(in the rows, 128 means zero)
Known rows, with every step that occurs:
sagu > redu: [ 77 149 137 103 132 126 127 129 107 146 112 112 150 130 154 113 139 109
  76 129 129 138 116 129 110 169 108  91 143  92]
mede > babur > lili > pidiful > tedat: [145 126 139  77 114 128 123 106 157  64 172 132 142 123 124 196  91 135
 122 195 138 143 192 200 100 149 131 184 133 206]
mezen > babur > redu: [ 95 151 114 203 179 140 126 150  95 136 141 129 136 133 150 116 133 132
 134 133  88 133 119 128 168 155 111 113 125 129]
lili > pidiful: [141 110 128  94  81  82 120 157 127 109 130 131 118 109 134 171  93 133
  74 120 116 127 148 129  89  98 167 113 156  96]
firi > sagu > fivig > babur: [138 170  98 103  86 119 154 172 143 133 128 138  85 143 118 131 167 132
 121 102 162 131  68 110 114  76 136 110 147 123]
gados > firi > sagu: [142 142  96  97 120  85 124 190 146 110 174 137  50 115 150 166 166 166
  55 110  94  97 112 136 111 134 101 137 142 143]
lili > pidiful > mede > babur > firi: [220  77 133 130 149 115 141 115 163  96 152 119 138 104 117 183  84 147
 116 127 145  97 213 137 114 146 165 131 133 129]
firi > sagu > redu > babur > lili > pidiful: [179 117 155  81  81 122 105 106 153  93  97 126 139 152 142 130 131 140
  56 229  96 113 142 107 122 127  86 147 152 168]
sagu > fivig > babur > lili > pidiful > mokug: [172 139 145  41  88 100 149  93 142  99 122 158 213 119 127 158 126 110
 135 104 160 117 137 173 102 100 140 135 141 165]
mezen > babur > firi > sagu: [176 130  75 155 152 135 130 161 147 119 154 146  46 122 127 118 137 151
 180 142  58 120  99 121 160 100 145 169  87 118]
sagu > redu > babur > lili > pidiful: [132  96 177  91 114 132 107  94 128 105  82 120 190 143 141 119 106 116
  81 192 138 142 163 121 125 160  96 136 157 156]
sagu > fivig > babur > firi: [146 124 102 109 137 148 145 130 128 136 111 133 120 134 102 102 134 102
 189  64 212 146  91 128 123 128 150 133 115 128]
gados > mezen > babur > lili > pidiful: [106 123 131 113 107 120 108 130 132 105 142 197 156 125 180 139 102 118
 191 141  82 166 141 126 205 109 123 181 142  94]
babur > firi: [147 113  99 117 149 130 115 130 123 127 146 112  96 110 113 121 125 122
 151  99 117 113 119 139 113 136 141 143 104 114]
lili > pidiful > mokug > dagul: [135 121 197  38  67  45 115  85 119  81 155 126 120  75 132 183  99 152
  41 107 118  33 185 201  71 101 151  81 143  69]
fivig > babur > lili: [118 133 117 129 138 145 154 157 124 124 154 123 145 121 114  96 162 114
 168 141 100 167  80 161 176 126 100 141 110 133]
mezen > babur > firi: [135 110 100 161 186 141 128 146 122 125 134 139  95 115 130 105 111 126
 200 108 102 150 113 127 161 134 159 157  95 106]
mokug > pidiful > lili: [107 131 146  84  68 148 154 127 145 133 194 146 193  98 154 145 143 152
  46  82 125  94 156 170  94 106 123  83 118 143]
gados > fivig > babur: [ 66 162 142 125 135 130 138 194 145 172 134 155 104 131 161 115 157 113
 171 103 166 190 115 137 167  84 133 132 156 102]
lili > pidiful > mede > babur > redu > sagu: [161  92 152 209 131 106 130 118 120 155 132  86 186 130 124 175 103 142
  34 179 121 106 231 137 102 135 139  82 131 161]
sagu > redu > babur > firi: [121 103 160 118 181 156 112  87 120 134  76  97 138 132 122  84 114 118
 128 151 164 130 136 107 126 178 107 142 136 136]
mede > babur > redu > sagu: [115 128 145 222 162 138 110 134  94 158 145  57 120 129 100 123 136 137
 105 184 103 151 162 146 105 167  91 115 117 176]
mezen > babur: [ 78 136 120 165 167 120 144 179 110 131 139 143 105 123 148 127 117 132
 159 113  90 159 112 120 159 122 161 122 124  91]
fivig > babur > redu > sagu > mezen: [ 58 139 127 180 108 156 142  97  92 180  83 103 184 133 103  72 138 102
 125 138 166 164  90 122 157 131  98  92 123 114]
firi > sagu > fivig > babur > lili > pidiful > mede: [216 132 103  81  54 109 165 132 172 116 138 174 182 158 136 165 157 128
  79 120 145  83 132 123 129  71 146 108 129 150]
mokug > pidiful: [124 149 115  78  71 125 136 138 128 130 180 120 140 100 141 152 145 142
  98 112 135 105 108 161  80 134 119  90 136 116]
gados > redu > sagu > mezen > babur > firi: [ 84 109 171 178 152 152 118  69 137 196  83 160 137 138 145  70  93 103
 231 113 113 189 136  92 157 119 128 158  76  91]
mede > babur: [116 141 146 147 167 124 131 161 124 107 162  93  74 114 114 152 127 140
 143 136 123 149 134 143 115 164 126 123 148 130]
redu > babur > firi: [143  93 143 137 175 137 111 114 120 119 112 103  96 120  99 113 110 139
 163 132 137 118 137 106 123 131 140 160 126 146]
sagu > fivig > babur > lili > pidiful: [159 115 122  75  70 124 143 138 139 104 112 156 176 147 119 140 123 101
 140 104 181 160 109 139 121 106 138 127 145 146]
gados > mezen > babur: [ 37 155 129 154 154 124 126 151 109 141 140 175 115 121 181 121 119 127
 194 105  99 165 115 106 202 112 135 149 146  64]
mede > babur > redu: [128 152 136 182 178 142 112 137 110 111 164  77 107 123 114 141 140 142
 120 155 123 120 139 149 124 200  77 116 148 168]
redu > sagu > mezen: [ 51 125 134 131  92 122 119 106  97 170  92 117 143 132 113 103 119 105
 116  95 131 142 112 108 101 111 153 100 115  76]
mede > babur > firi: [169 111 125 136 183 146 117 133 138  99 161  90  64 104  96 134 118 138
 184 130 133 139 135 150 119 174 118 155 120 141]

Rows:
[166 105 151 132 130  95 152 146 152 102 152 116 147 113 137 202  92 150
  69 129 134 106 208 129 112 131 166  94 162 118] -> lili > pidiful > mede > babur
[184 112 119 128 145 130 112 126 145 113 127 107  48 122 101 122 134 162
 139 165  96  91 119  96 123  96 129 171 122 156] -> redu > babur > firi > sagu
[190 124 120 103 127 135 101 106 145 114 104 123  62 155 100 129 140 142
 147 111 163  73 120  79  83 100 136 162 128 171] -> redu > babur > firi > sagu > fivig
[123 121 151 236 179 129 138 117 102 174 152  70 175 134 120 143 143 141
  68 164 104 105 204 140 119 165 113  85 106 167] -> pidiful > mede > babur > redu > sagu
[161 146  80  78  91 143 110  91 152 110 127 138  68 123 111 116 137 129
 150 100 121  74  73 106 119 119 121 145 108  97] -> babur > firi > sagu > mezen
[143 133 140 138 165 146 118 141 132  88 184  96 108 127 109 136 146 129
 169 155  90 148 131 163 135 188  88 152 116 165] -> mede > babur > lili
[113 133 161 103 150 109 120 142 143 120 105 118  96 137 161 128 158 162
  28 160 145 114 137 102 124 177  65 134 177 165] -> gados > firi > sagu > redu > babur
[110 163 117 148 131 145 140 132 103 147 110 120 155 152 120 111 153 107
 125  91 200 131  93 129 127 149 102  91 148 151] -> sagu > fivig > babur > redu
[187 131  74 124 123 136 151 161 158 125 150 118  55 106  99 103 157 148
 160 150 103 135  68 138 153  79 120 155 106 128] -> fivig > babur > firi > sagu
[ 47 152 120 136 144 142 146 126 111 124 102 164 127 130 144 109 106 115
 178  78 139 148  90  96 172 141 151 116 136  61] -> sagu > mezen > babur
[ 36 126 133 174 129 135 139 122  97 170  83 143 144 137 134  94 106 109
 164 105 123 177 107  96 152 111 166 111 107  68] -> redu > sagu > mezen > babur
[179 108 143 109 113 120 113 138 147  70 166 112 118 117 116 168 106 133
 137 172 104 148 155 158 117 162 112 155 145 161] -> mede > babur > lili > pidiful
[101 139 124 170 113 124  97 112  79 190 105 100 169 165 115 119 146 102
  80 100 155 113 140 122  59 136 124  92 109 159] -> babur > redu > sagu > fivig
[147 132 148  59 102  59 132 114 126 103 139 137 157  83 144 196  96 146
  67 120  92  86 173 159  71  91 173 120 153 112] -> lili > pidiful > mokug
[101 122 101 131 162 163 131  94 128 115 105 160 117 120 129  93  97 107
 223  73 148 137  92 105 175 153 149 147 106  74] -> sagu > mezen > babur > firi
[163  80 168 121 129 107 130 106 137 103 120 142 202 138 138 162 106 142
  76 149 103  77 201 111 140 115 155 125 137 153] -> redu > babur > lili > pidiful > mede
[ 80 136 129 212 152 139 116 131  79 187  95 128 167 170 133 108 131 108
 127 107 146 153 137 111 112 133 138 102 105 151] -> mezen > babur > redu > sagu > fivig
[182 140  80 124 137 139 120 140 144 120 131 162  64 151 130 129 138 133
 186  88 129 109  96 102 122 108 156 156  98 133] -> mezen > babur > firi > sagu > fivig
[155 125 122 101 123 151 107  76 150 103  92 129  71 130  98 105 124 145
 161 129 144  75  95  73 135 115 118 162 131 129] -> redu > babur > firi > sagu > mezen
[ 96 148 120 111 118 126 154 160 117 142 109 135 134 139 121 124 144 111
 148  67 196 162  86 119 119 116 150  98 152 114] -> sagu > fivig > babur
[172 144  93 110 123 155 153 132 155 135 119 115 100 119 124  78 161 127
 125 174 134 142  70 138 161 125  91 135 116 115] -> fivig > babur > firi > sagu > redu
[ 94 129 123 195 129 118 105 132  78 185 130  83 152 134 117 109 143 123
  70 157  91 131 145 141  98 126 115  99 102 144] -> babur > redu > sagu
[111 153 154 117 128 126 121 125 132 133  96 105  96 146 143 113 151 146
  63 187 111 111 116  91 121 130  97 121 159 134] -> firi > sagu > redu > babur
[158 135  98  95  64 131 126 117 161  77 126 189 122 140 146 138 112 131
 151 150  82 119  95 107 172  98 125 153 127 110] -> firi > sagu > mezen > babur > lili > pidiful
[ 90  99 114 171 149 156 127  95 109 165  82 142 134 126 113  76  95 103
 209 101 133 166 111 100 155 120 166 147  77  83] -> redu > sagu > mezen > babur > firi
[173 100 123  93  96  98 134 121 139 113 154 152 201 132 149 171 122 126
  63 124  80  76 184 147 125 117 154 110 114 126] -> babur > lili > pidiful > mede
[ 35 164 144 175 110 164 116 117 120 213  77 140 175 151 146  72 157  90
 156 119 199 179 115 126 169 104  94 111 136 117] -> gados > fivig > babur > redu > sagu > mezen
[123 146 116 103 118 146 146 137 121 127 129 143 161 153 116 103 165  97
 171  91 163 154  81 146 141 134 113 127 121 151] -> sagu > fivig > babur > lili
